Every row comes from one small tree of marks. The marks that hang from a mark follow it in brackets, in alphabetical order. Every link used is in the known rows. Which tree was each row made from?
Known rows
zenosem[gipizul[falu reto[bano libame pumo vuruk] vuzo]]: [ 0.04 -0.19 -0.05  0.06 -0.14 -0.02 -0.29 -0.21 -0.13  0.03 -0.17  0.06
  0.27 -0.03  0.09  0.22]
zenosem[gipizul[momiv reto[pumo]]]: [ 0.27 -0.24  0.05  0.38 -0.21 -0.26  0.33 -0.14 -0.20 -0.14  0.07  0.05
 -0.07 -0.07 -0.08  0.12]
gipizul[momiv reto[bano libame vuruk] zenosem]: [-0.27  0.15 -0.07  0.22 -0.03  0.09 -0.20 -0.22  0.28 -0.51 -0.02 -0.09
  0.48 -0.10 -0.11  0.05]
reto[bano libame[momiv] pumo]: [-0.32 -0.36  0.27 -0.41 -0.29 -0.03  0.28 -0.46 -0.09 -0.58 -0.26 -0.19
  0.11 -0.10  0.04  0.71]
gipizul[falu momiv vuzo zenosem]: [ 0.26  0.31 -0.16  0.06  0.37 -0.02 -0.08  0.35  0.05  0.49  0.02  0.14
 -0.43  0.13  0.02 -0.40]
reto[bano libame[momiv]]: [-0.26 -0.20  0.24 -0.49 -0.43 -0.20  0.47 -0.15  0.12 -0.51 -0.14 -0.06
 -0.06 -0.14  0.01  0.56]
zenosem[gipizul]: [ 0.37 -0.40  0.12  0.08 -0.50 -0.34  0.90  0.11 -0.05 -0.05  0.10  0.31
 -0.41 -0.07  0.09  0.21]
zenosem[gipizul[falu momiv reto[bano pumo] vuzo[libame]]]: [ 0.15  0.14  0.02  0.09  0.11  0.02 -0.20 -0.07 -0.22  0.11  0.09  0.03
  0.04  0.13  0.03  0.01]
reto[bano libame[momiv] pumo vuruk]: [-0.48 -0.39  0.32 -0.35 -0.40  0.18  0.15 -0.66 -0.01 -0.56 -0.34 -0.16
  0.41 -0.14  0.03  0.78]
zenosem[gipizul[momiv]]: [ 0.39 -0.18  0.10  0.23 -0.42 -0.37  0.70  0.01 -0.06 -0.02  0.07  0.31
 -0.34 -0.05 -0.03  0.16]
reto[libame]: [ 0.09 -0.27  0.02 -0.18 -0.35 -0.23  0.55  0.11  0.01 -0.16 -0.03  0.12
 -0.29 -0.04 -0.05  0.34]
gipizul[falu momiv reto[bano pumo vuruk]]: [-0.04  0.04  0.13  0.27  0.06  0.09 -0.46 -0.25 -0.21  0.03 -0.08 -0.11
  0.24 -0.12 -0.02  0.33]
gipizul[reto[bano libame pumo] vuzo zenosem]: [-0.21 -0.12 -0.21 -0.06  0.25  0.09 -0.23 -0.20  0.05 -0.37 -0.14 -0.20
  0.19  0.03 -0.02 -0.10]
gipizul[zenosem]: [ 0.14 -0.20  0.03  0.02 -0.06 -0.03  0.66  0.19  0.12 -0.13  0.12  0.11
 -0.36 -0.02  0.12 -0.02]
zenosem[gipizul[falu momiv reto[vuruk] vuzo[libame]]]: [ 0.17  0.22 -0.02  0.12 -0.04  0.04 -0.06  0.18 -0.03  0.40  0.19  0.16
  0.00  0.10 -0.06 -0.22]
gipizul[falu zenosem]: [ 0.27 -0.02  0.03  0.02  0.12  0.01  0.34  0.45  0.05  0.17  0.14  0.12
 -0.41  0.02  0.25 -0.02]

Which tree is each row?
[ 0.18  0.13 -0.02  0.22 -0.14 -0.17 -0.21  0.00 -0.03  0.27 -0.01  0.19
  0.04 -0.08 -0.03 -0.07] | zenosem[gipizul[falu momiv reto[bano vuruk] vuzo]]
[-0.40 -0.04  0.07 -0.35  0.05  0.15 -0.57 -0.22 -0.06  0.02 -0.27 -0.26
  0.31 -0.07 -0.01  0.25] | gipizul[falu reto[bano libame[momiv] pumo vuruk] vuzo]
[-0.07  0.35 -0.17  0.01  0.35  0.16  0.04  0.23  0.16  0.03  0.26 -0.07
 -0.12  0.19 -0.17 -0.57] | gipizul[momiv reto vuzo[libame] zenosem]
[-0.02 -0.14  0.04 -0.20 -0.09 -0.16 -0.15 -0.08 -0.12 -0.07 -0.13 -0.07
  0.10 -0.05  0.10  0.19] | zenosem[gipizul[falu reto[bano libame[momiv] pumo] vuzo]]
[-0.42  0.32  0.11 -0.37  0.28  0.45 -0.26  0.15  0.26  0.01  0.14 -0.20
  0.22  0.06  0.13 -0.24] | gipizul[falu reto[bano vuruk] vuzo[libame[momiv]] zenosem]
[ 0.41 -0.18  0.05  0.18 -0.24 -0.32  0.39  0.41 -0.10  0.16  0.21  0.17
 -0.33 -0.10  0.14  0.06] | zenosem[gipizul[falu reto]]
[-0.09  0.50 -0.14  0.07  0.45  0.39 -0.40  0.28  0.15  0.37  0.21 -0.05
  0.10  0.18 -0.04 -0.52] | gipizul[falu momiv reto[vuruk] vuzo[libame] zenosem]
[-0.05  0.55 -0.12 -0.03  0.49  0.22 -0.39  0.28  0.11  0.12  0.21 -0.08
 -0.01  0.16  0.01 -0.40] | gipizul[falu momiv reto[bano] vuzo[libame] zenosem]
[ 0.12 -0.19 -0.05  0.33 -0.16 -0.09  0.03 -0.31 -0.14  0.13 -0.08  0.09
  0.09 -0.02 -0.17 -0.10] | zenosem[gipizul[momiv reto[pumo vuruk] vuzo]]
[-0.15 -0.19 -0.13  0.13  0.22  0.28 -0.08 -0.16  0.04  0.03 -0.07 -0.13
  0.11  0.01 -0.05 -0.31] | gipizul[reto[pumo vuruk] vuzo zenosem]
[-0.10  0.10 -0.16  0.19  0.37  0.07 -0.29 -0.26 -0.01 -0.18 -0.08 -0.16
  0.08  0.03 -0.12 -0.28] | gipizul[momiv reto[bano pumo] vuzo zenosem]
[-0.26  0.15 -0.01 -0.06  0.43  0.57 -0.46 -0.07  0.00  0.02  0.05 -0.18
  0.33  0.15  0.17 -0.14] | gipizul[falu reto[bano pumo vuruk] vuzo[libame] zenosem]
[-0.22  0.17  0.04 -0.31  0.53  0.41 -0.19  0.25  0.00  0.13  0.16 -0.31
 -0.05  0.19  0.13 -0.32] | gipizul[falu reto[pumo] vuzo[libame[momiv]] zenosem]
[ 0.40  0.12 -0.11  0.20 -0.02 -0.35  0.00  0.33 -0.10  0.47  0.11  0.20
 -0.34  0.01 -0.07 -0.26] | zenosem[gipizul[falu momiv reto vuzo]]
[-0.06 -0.13 -0.08  0.21 -0.23 -0.09 -0.20 -0.51 -0.08 -0.21 -0.22  0.05
  0.39 -0.03 -0.16  0.15] | zenosem[gipizul[momiv reto[bano libame pumo vuruk] vuzo]]
[ 0.19  0.12 -0.16  0.18 -0.13 -0.19 -0.25  0.12  0.01  0.34 -0.02  0.18
  0.06  0.00 -0.11 -0.12] | zenosem[gipizul[falu momiv reto[libame vuruk] vuzo]]
[-0.39 -0.09  0.05 -0.15 -0.12  0.13  0.18  0.02  0.34 -0.43  0.05 -0.20
  0.29 -0.12 -0.03 -0.01] | gipizul[reto[libame[momiv] vuruk] zenosem]
[ 0.03 -0.02  0.02 -0.27 -0.20 -0.29 -0.01  0.17  0.04  0.00 -0.02  0.03
 -0.06 -0.07  0.07  0.07] | zenosem[gipizul[falu reto[bano libame[momiv]] vuzo]]
[ 0.32  0.20 -0.07 -0.05  0.12 -0.21 -0.02  0.30 -0.14  0.65 -0.04  0.19
 -0.57  0.07 -0.10 -0.14] | gipizul[falu momiv vuzo]
